Known rows, with every step that occurs
sepire-diso: [ -2 -25  12  24 -13  10   6  -6  -2 -11  10  -7  -3  11   9   4  -8 -19
  -4   3   5  36  16  14  -4  -2  15   2 -30   2  36  14  13 -11  -2  -5]
rufutov-diso-sepire-dinuv: [ 36 -21  12   6  29   3 -12  13  10  -8 -20   4  -9   3 -10  39  11   5
 -12   7  11  17  35   1 -50 -17   5   1  19 -12   9  21 -12   4  -3   5]
dinuv-kitud: [  7 -15  13 -11  -4 -10   8  -9  27  -6  17   7   2   8  -6   1  -4  -3
 -15  10  -8  23   4  -1 -16 -17 -11  -7  -9  -1  34  13  16   2  -3  11]
zate-diso-sepire-dinuv-kitud: [ 42 -10  22 -14 -16 -23 -12  19   8 -20  -1 -24   5 -10 -15  29  -8 -12
 -19  23  -3  27  31  -6 -59 -13  11 -22  -2 -32  25  41   2  19  -9  12]
diso-sepire-dinuv-rufutov-tifar-topabe: [ 27  15  11 -25  12   7 -33   3  -2  13 -13  -1  -5 -23 -14  12  -8   0
 -26  -1 -23  -4   6   3 -27  -7   3  10  26 -13 -27  40   2  -1   6  -6]
sepire-dinuv: [  8 -12   3   9   7  13   1   3  -2 -26   9  -3 -16  -6   2  15 -18 -20
 -40  16   2  22   0  14 -12  -2  14  13   6  -9  29  13   4   0 -12   0]
kitud-dinuv-rufutov-diso: [ 14 -15  24  28  30   6  -8  18   7  27 -10  13 -26 -22  10   3  10   3
  22  31  -8  12  23 -16 -28 -14 -24  -5  18  23  24 -10  13  -3  14 -22]
zate-diso-sepire: [ 29 -24  29 -22  -6 -14  -7 -11  22   7 -21  -9  10 -14   0  22   4   0
  -6   5   3  32  29   2 -34  -1 -14 -22 -28 -20  14  12  11   1   1 -21]
sepire-puzem: [ -7   6  -2   6  19  -3  -3  -9  20  -5  -5  19 -21 -12   8   5  -4 -18
  -6  15   0  25   9   1   7 -21  -6  -4 -17   4  33 -17  27  15  -9 -22]
zate-diso-sepire-tifar-rufutov-dinuv: [ 10 -24  27 -29 -45  24  -6  -7 -16   5  -5 -20   5  -8 -28  22   3 -10
 -10  -1  14   2  15   4 -17   6   9  -9 -21 -28  -4  19 -18   4 -16 -33]
zate-diso-sepire-tifar: [ 27 -30  27 -31 -22   4 -11 -28  24  10 -13  -7  17 -10 -17  22   9  -5
 -18 -18   3  34  11  -1 -21   8 -11  -1 -29 -22   5  26  -1  -4   4 -18]
kitud-dinuv-sepire-tifar: [ 28 -40  28  -2  -9  29 -12 -26  29   3  11 -16 -15 -17   8  -1  -1 -13
  -8 -19   9  25 -21 -13   2   5 -10  21   4  13  35 -10   3 -16  -4  19]
kitud-dinuv-rufutov-diso-sepire-tifar: [ 25 -27  33   7  10  13 -16   0  23  43 -12  14  -7 -17  -9  28  22   6
  16  -4 -13  11  21 -27 -37 -12 -25   0  14   7   8   4  -3  -2  24 -15]
kitud-dinuv: [  5 -30  16  13  -2  14   4  -4  16   5  15   7  -9 -14   8  13  -7 -16
 -11  18   4  25   7  -1 -12  -7 -12  -1 -10   4  43 -15  16  -8   0 -13]
tifar-sepire-dinuv: [  3  -9   2  -8  15   6   0  -6  -9 -27  -4 -13  -8  -6   1   8 -22 -11
 -42  25  21   5 -12  22  11 -22   5  23  -1 -13  21   2  -4 -10 -16  11]
saro-puzem: [  4 -27  10  -5  22  19   4  -9  12 -11  25   1   0   8  12  12  -3 -11
 -15  21  14  35  17  20  -5   0 -22  -3  -1 -17  31  -9  10 -15 -13 -11]
tifar-sepire-puzem: [-14  10  -2 -10  25 -12  -3 -14  13  -7 -16  10 -13 -13   5  -1  -7  -6
  -7  23  21  10  -4  11  29 -39 -17   6 -24  -1  28 -31  22   6 -12  -9]
topabe-tifar-rufutov-dinuv-sepire-puzem-saro: [  2  16   9  10  11   8 -13  -4 -23 -29  10  13 -58   9  10   3 -28 -52
  14  26  23 -34   1  -5  26 -21  17 -25  16   7   5 -31  -6  23 -25   3]
dinuv-rufutov-tifar: [ -9   6  17 -12   4  19  -6 -28  14  23  -1  17 -16 -12  -2 -11 -13  -4
   3   5 -38  12  -4   2   6  -2 -15  10  -2   6   2   9  20   3  14 -25]
dinuv-sepire-puzem: [ 18   5   9  -2  27  -6 -16 -13  30 -11 -16  -6 -35 -20  20 -10  -3  -9
   6   3   6  22   0  -8   6 -21  -8  -1   0  14  34 -24  23  12 -19   8]
dinuv-sepire-tifar: [ 24 -30  21 -20   1  22  -8 -42  34  -4   0 -13 -11  -7   4  -8   3  -4
 -18 -31   7  24 -27  -2  12   8  -8  27   0   9  15   6  -3 -16  -7  21]
kitud-dinuv-rufutov-tifar-topabe: [  7   2  15  -9   7  15 -23  -4   3  32   7   7 -12 -33  -4 -12  -5  -5
  -4  15 -14   4  -4  -5  -6  -2 -18   8  11  12  -2  10  22 -16  13 -20]
tifar-sepire-dinuv-rufutov-diso: [ 12   7   9   8  47  -2 -15  18 -18  -5 -31  -7 -25 -17   1  -3  -2   7
  -8  40  11  -9   2  10  -8 -28  -8  17  27   2   1   8  -7  -2  -4   4]
puzem-sepire-tifar-topabe: [ 50 -16   3 -23   2  -1 -13 -38  34   2 -15   6   1 -13  -9  -6  15  -7
 -39 -25  22  16 -27   3   7  16 -12  37  13  12   1  20  -4 -28 -17  18]
sepire-dinuv-rufutov-diso: [ 18   1  10  25  39   7 -12  24 -12  -3 -18   3 -32 -15   4   2   2  -4
  -7  30 -10   6  15   0 -30 -11   3   7  32   8   7  20   1   6   1  -8]
puzem-sepire: [ 36 -16  14  -2   4 -10   5 -28  35  -4 -18   8 -10  -6  14   1  -3  -8
 -13   0   1  24  -1   0  -3   5 -16  14   2  14  34  -8  10  -6 -19  10]
topabe-tifar-rufutov-diso-zate: [ 13 -22  -2  29  21  13  17  -7  -1 -11  -4  26   1  15  -6  20  20  13
   1  18  43 -12  21  30 -14 -21   8   1  10 -12   5  -9 -24   2   3 -10]
sepire-dinuv-rufutov-tifar: [ -1  12   9   2   5  28 -12  -7  -8   1   1   2 -29 -16  -8  -3 -24 -18
 -15  16 -38   8  -4   6  -4  -2  11  17  18  -3   5  23   9  10   5 -15]
diso-sepire-puzem: [  9   1   7  -8  14 -12  -8  -8  33   4 -15  20  -8  -9   5  28   0  -7
   1   1  -6  23  25  -6 -14 -29 -12 -17 -18  -6  27 -17  22  21  -3 -17]
rufutov-dinuv-sepire: [ 26 -21  38  -9   5   7 -10  -6  14 -10   2 -19 -36 -14  -6   5  -8  -6
  -1   3  -2   6  -1  -2   3   2   4  -4   8   4  18   4   5  -5 -22   3]
puzem-saro: [-10 -30  13  -5   6  -4 -11 -27   6  -2  17  35 -13  11  19  15 -17 -26
 -22  11   2  16   0   7  -5  -5 -17  -9 -19  11  12 -13  -2  -1   5  -3]
saro-puzem-sepire: [ 39 -23  14  -2  18   2   3 -19  27 -14   3  -2  -7   4  18  11  -1 -13
  -6  19  15  35  16  11  -8  11 -28   7  16  -6  41 -15   7 -12 -28  11]
diso-sepire: [ 17 -24  20 -18   4  -2   3 -17  33   7  -6  13  10   2   3  29   2   5
 -15  -9  -8  22  18   3 -20 -12 -15  -8 -16  -9  19  -1   9   0   2  -8]
rufutov-tifar-sepire-puzem: [-23  17  -2 -22  16   7 -12 -36  14   6 -13  14 -17  -8 -12  -8 -13  -5
   7  13   9   9  -7  10  36 -38 -14  19 -25  -6  15 -20  19   3  -4 -12]

Rows
[ 14 -20   0 -26   4  17 -11 -28  20   4   7   9   9  -8 -16  -3  10  -3
 -48 -23  21  17 -23  12   9   6  -8  26  -8   0  -9  26  -1 -30  -2  -5] -> sepire-tifar-topabe
[ 10  -7 -10  16  30  26  25  -8  -3 -12  -6  19  -5  24  -3  -8   6  -5
   0  17  39 -11  14  16   0 -15   5   6  14  -4   3  -4  -9 -12  -5 -11] -> topabe-tifar-rufutov-diso
[-17  -4  26  18 -19  20 -10  -9 -21  24   6 -16 -12 -12   4 -11 -24 -16
  30  27  -8   8   4   5  15 -21  -3  11 -20   6  26  -1  16 -12  13  -9] -> kitud-dinuv-rufutov-tifar-sepire-diso
[ 23 -19  29  44 -28  21  10   7 -29 -36  16 -29 -22  10  -3  21  -8 -15
  18  12  29 -16  18  29   5  -6  51 -11   3 -13  22   8 -23   7 -22   8] -> topabe-tifar-rufutov-dinuv-sepire-diso-zate
[ 13  -7   5   3  -3  -2   2  11   7 -28  23  -5 -11   2  -9  11 -17 -15
 -32  23  -6  20   5   2 -26 -15  14   2  13  -9  35  27   5  12 -13  21] -> sepire-dinuv-kitud
[ 20 -27  -2 -13 -11  36   6 -34   6 -16  11  -9   5  13  18  -5   5 -13
 -17   3  35  17  -6  18   7  13 -20  30  17  -6  28 -21 -16 -16 -32  12] -> saro-puzem-sepire-tifar-rufutov
[ -2  -4  -9   6   2  27  34 -17  -1 -18  12  14   3  19   8  -8 -16 -18
 -23  11  23  -9  -3  20  19  -8   9   3   0 -10  15 -10   4  -7 -10 -13] -> topabe-tifar-rufutov
[  4 -38  21  38 -20  -3   0  -7  -1 -11  13   1   2   1   6  32   5  -2
  -1   6   9  35  24  31 -19  -8  19  -1 -34  -4  37  10  -3   5   4  -5] -> sepire-diso-zate
[-12  -9  27  17 -17   1 -15 -22 -16  14  -4  -7  -2  -8  -2   8  -8  12
  21  15  -9   5   6  31  13 -25   2  13 -30  -5   8   8  -4   4  15  -7] -> dinuv-rufutov-tifar-sepire-diso-zate
[ -7 -21  12   9  -7  -1   7 -14 -11 -11   0 -18   5  11  10  -3 -13  -8
  -5  13  26  19   3  25  19 -20   5  11 -37  -1  28   1   5 -21  -7   6] -> tifar-sepire-diso
[-11  -8  12 -10 -27  10  13  14 -11 -11  27  -6  -9  10 -15   2 -10  -4
  -9  28   4 -12   9   5 -10 -19  11 -14   1  -4  24   6  -2  11 -22  -6] -> tifar-rufutov-dinuv-kitud
[-19  -3   0   6  16 -14 -21 -18   4  -5   5  42 -29   0  20  15 -17 -37
  -6  22   3  18   8  -3   0 -23 -14 -16 -21  16  22 -28  15  20   0 -11] -> sepire-puzem-saro
[ 39 -25  11 -33  15  12 -24 -33  29  -3  -3 -16  -2 -16  -2 -15  12   4
 -36 -33  26  13 -33   5  11   9 -10  30   9  13  -9  20  -7 -34 -12  24] -> dinuv-sepire-tifar-topabe
[ 29 -39  48  34 -21  -2 -17   5  -9 -19   8 -30 -30 -10  -5  33   3  -2
  19   5   8  16  21  20 -13  -2  32  -9 -10  -1  32  16 -14   7 -14  10] -> rufutov-dinuv-sepire-diso-zate
[  8  -4  11  -4  26 -16 -34 -23  15 -10  -6  17 -41  -9  34   0 -14 -29
   6  10   8  15  -2 -10   2 -24 -17 -14  -5  27  21 -36  10  16  -9  20] -> dinuv-sepire-puzem-saro
[ 12   6  -1   6  23  13  19  -8  -5 -39   4  -2 -10   8 -12  10 -32 -28
 -42  25  25  -9 -14  23  26 -18  17  18  11 -28  18  14  -2 -13 -14  11] -> topabe-tifar-sepire-dinuv
[ -3  24  -6   3  33  -5  15 -19  17 -19  -9  20 -16   2  -5  -1 -20 -25
  -9  25  26  -5  -7  10  45 -37  -3   0 -13 -14  22 -18  22   3  -9 -10] -> topabe-tifar-sepire-puzem
[ 22 -40  13   6   4  43 -14 -11   2   7  -7 -19 -15  -5  11 -13  20   9
  12  -7  47   5  -5  -8 -13  -8  -9  27  20  20  20 -22 -21 -19  -8  20] -> kitud-dinuv-sepire-tifar-rufutov-diso
[ 22 -11   0   4  25  16  21  -6   9  -1 -15  20  10  29  -3  15  12   5
   4   3  32 -14  31   7 -20 -23   0  -8  12 -15  -4  -3 -14  -4   2  -6] -> topabe-tifar-rufutov-diso-sepire
[ -2 -26  21 -24 -35  35   3 -11  -4   5  10   1   3  10 -24  29   2  -4
 -21 -15   5  -9   5   5  -2  -5   8   3  -7 -17   2   6 -20   4 -13 -20] -> diso-sepire-tifar-rufutov-dinuv
[ 29 -12  14 -11  -8 -12  -2  13  20 -19  10  -5   2   6 -12  34 -11  -5
 -27   9 -11  17  22  -5 -46 -24  10 -11  10 -21  29  29   1  18  -8  26] -> diso-sepire-dinuv-kitud
[ -3 -22  -5   3  20  19   5  -4  -7   2 -13   8  -2  12  10  -8  15  14
   0  14  34   4  14  15 -16 -18  -9  11   1  10  11 -17 -10  -9  -7 -11] -> tifar-rufutov-diso
[ 16  -6  17  22  39 -14 -21  16 -17  -6 -29   1 -19 -28  -2  23  11  25
  -6  42  14 -10  10  26 -23 -33  -6  14  22  -5   3   3 -22  10   4   3] -> tifar-sepire-dinuv-rufutov-diso-zate
[ -3 -34  20  24 -14 -11  -3 -13  -9 -12   3  -8  11   1   5  26   1  10
  -2  14  27  18  12  41   5 -27   8   7 -41 -10  31  -2 -10  -5   1   7] -> tifar-sepire-diso-zate
[-17 -26  -5 -14 -21  41  12 -30  -1  -4  12   5  10   9   5 -10   0  -5
 -33 -11  20   9 -18  17  14  -1  -2  27 -13   0  13 -11  -9  -9  -9 -11] -> sepire-tifar-rufutov
[-14 -17  13 -18 -42  27  11  -4  -7  -7  34  -4  -4  14 -31   3  -6  -9
 -18   7   6  -9  -9   1   1 -11  15   6   0  -7  15  19 -14   5 -17  -4] -> sepire-tifar-rufutov-dinuv-kitud
[  3 -36   2  17  13   7  -2  -3  -5   0 -11  17   3   3   7  18  28  32
   3  19  38   2  23  31 -30 -22  -5   6  -3   4  12 -21 -25   6   0 -12] -> tifar-rufutov-diso-zate
[-19   7  20   2  -9  14  -7 -22 -18  14  -7 -13  -6  -1   1 -19 -19  -5
  18  12 -12   6   0  18  28 -19   0  16 -24   3   8  13  11 -10   9  -8] -> dinuv-rufutov-tifar-sepire-diso
[-11 -17  36  32 -27   8 -18  -8 -21  22   7 -10  -7 -23   1  17 -10   2
  31  28  -4   7  13  21   3 -27   0   8 -23  -1  27  -6   1   3  19  -9] -> kitud-dinuv-rufutov-tifar-sepire-diso-zate
[-14 -14  11  -4 -17  24  11   6 -19 -10  12   0 -15   1  -6   7 -10 -10
 -14  22   9  -9   6  18   5  -5  11  -2  -6  -5  15  -8  -2   2 -22 -29] -> tifar-rufutov-dinuv
[ 19 -19  -2 -11 -25  25  11 -41  14  -5 -10   0   1   5  11 -14   4  -7
 -23 -16  21   8 -22   8  12   9  -8  36   5  14  22 -15 -12  -7 -24  11] -> puzem-sepire-tifar-rufutov
[ 25 -12  -1  -2   5   2  -4  26  -7 -15  -7  -8   4  20  -7  21  10  14
  -6  19  22  -5  38  -1 -61 -37  11  -6  28 -11  13  16 -24  17 -13  25] -> tifar-rufutov-diso-sepire-dinuv-kitud
[  7 -12  27  -7 -11  -7   5   9  15  -7  26   5 -18   4 -30  16 -10 -11
  -6  22 -15   7  10  -8 -13 -11   5 -16  -2  -7  27  26  10   9 -13  -5] -> rufutov-dinuv-kitud
[-34   9   3 -24  16  -5 -31 -44  -2   7  -2  36 -26   7   0   2 -26 -25
   5  20  11   2  -6   5  31 -38 -22   6 -29   5   3 -31   5  11   6  -4] -> rufutov-tifar-sepire-puzem-saro
[ 10  -9   1 -30  12  16 -16 -30  18  12   2  13   1  -4 -19 -10   0   2
 -25  -9   7  15  -8  15   5   1  -7  22  -7  -2 -14  23   9 -24   2 -11] -> rufutov-tifar-topabe
[ 44 -24  16 -43 -10  -4 -23 -21  20  13 -18 -11  25 -20 -22  15  19   2
 -33 -22  24  23   3   5 -25  10 -11   3 -23 -19 -20  42  -3 -20   1 -14] -> zate-diso-sepire-tifar-topabe
[ 23 -29  38 -17 -11  27 -11 -23  17  -6   8 -16 -31  -8 -22   8  -3 -12
 -11 -19  -3   9 -19  -6  14  13   7  19   8   2   8  18  -8 -11 -17   5] -> rufutov-dinuv-sepire-tifar
[ 12 -26  11 -33 -36  19  -2 -23  -1   6 -13 -13  26  -3  -2   9   9   0
 -19 -13  21  17   8  11 -19   0  -5   2 -28 -21   3   6 -12  -2  -5 -21] -> zate-diso-sepire-tifar-rufutov
[-13  17  -2   0  32 -16  -4 -28   0 -18   3  44 -25  13   7   9 -31 -46
 -10  33  27 -12  -8   7  41 -39 -11 -12 -15  -5  10 -29   7   8   0   1] -> topabe-tifar-sepire-puzem-saro
[ 40 -20  24  -5  22   5 -31   9  18  44 -17  11   3 -26 -13  19  33  12
  -1  -7   7   0  13 -21 -38 -10 -28   5  23   9 -17  22  -6 -17  20  -9] -> kitud-dinuv-rufutov-diso-sepire-tifar-topabe
[ 19  -5  22  30 -20  33  15   6 -31 -34  14 -36 -28  17   0  -7 -22 -32
  14   9  26 -17  11  14  21   0  48  -7   7  -7  19  13  -6  -9 -28   9] -> topabe-tifar-rufutov-dinuv-sepire-diso
[ 30 -29  18  -9  30  -6  -5  -6  32  15 -24  18   3   8  -5  29  22  19
   5  -4   9  20  36  -1 -39 -18 -19  -8  -2  -4   7   4  -3  -5   8  -6] -> rufutov-diso-sepire
[ 29 -54  22  20  -4  30 -20 -12   3   8  -6 -13 -11 -14   8  11  34  26
  15  -4  47   4   1   6 -26 -15  -6  25  18  12  21 -27 -37  -3  -2  19] -> kitud-dinuv-sepire-tifar-rufutov-diso-zate
[ 14 -32  19 -25 -14  15   0 -34  35  11   2  16  14   7 -13  30   5  -1
 -27 -31  -5  23   1   0 -11  -3 -11  10 -18 -12   9  12  -4  -6   8  -5] -> diso-sepire-tifar
[ -2   3   5 -27  -5   9  -6 -17   1 -17  14 -12  -6   9 -30  -2 -26  -4
 -21  21   4   2 -13  10   5 -30   7  25   3 -21  17  27  -3   1  -9  29] -> rufutov-tifar-sepire-dinuv-kitud
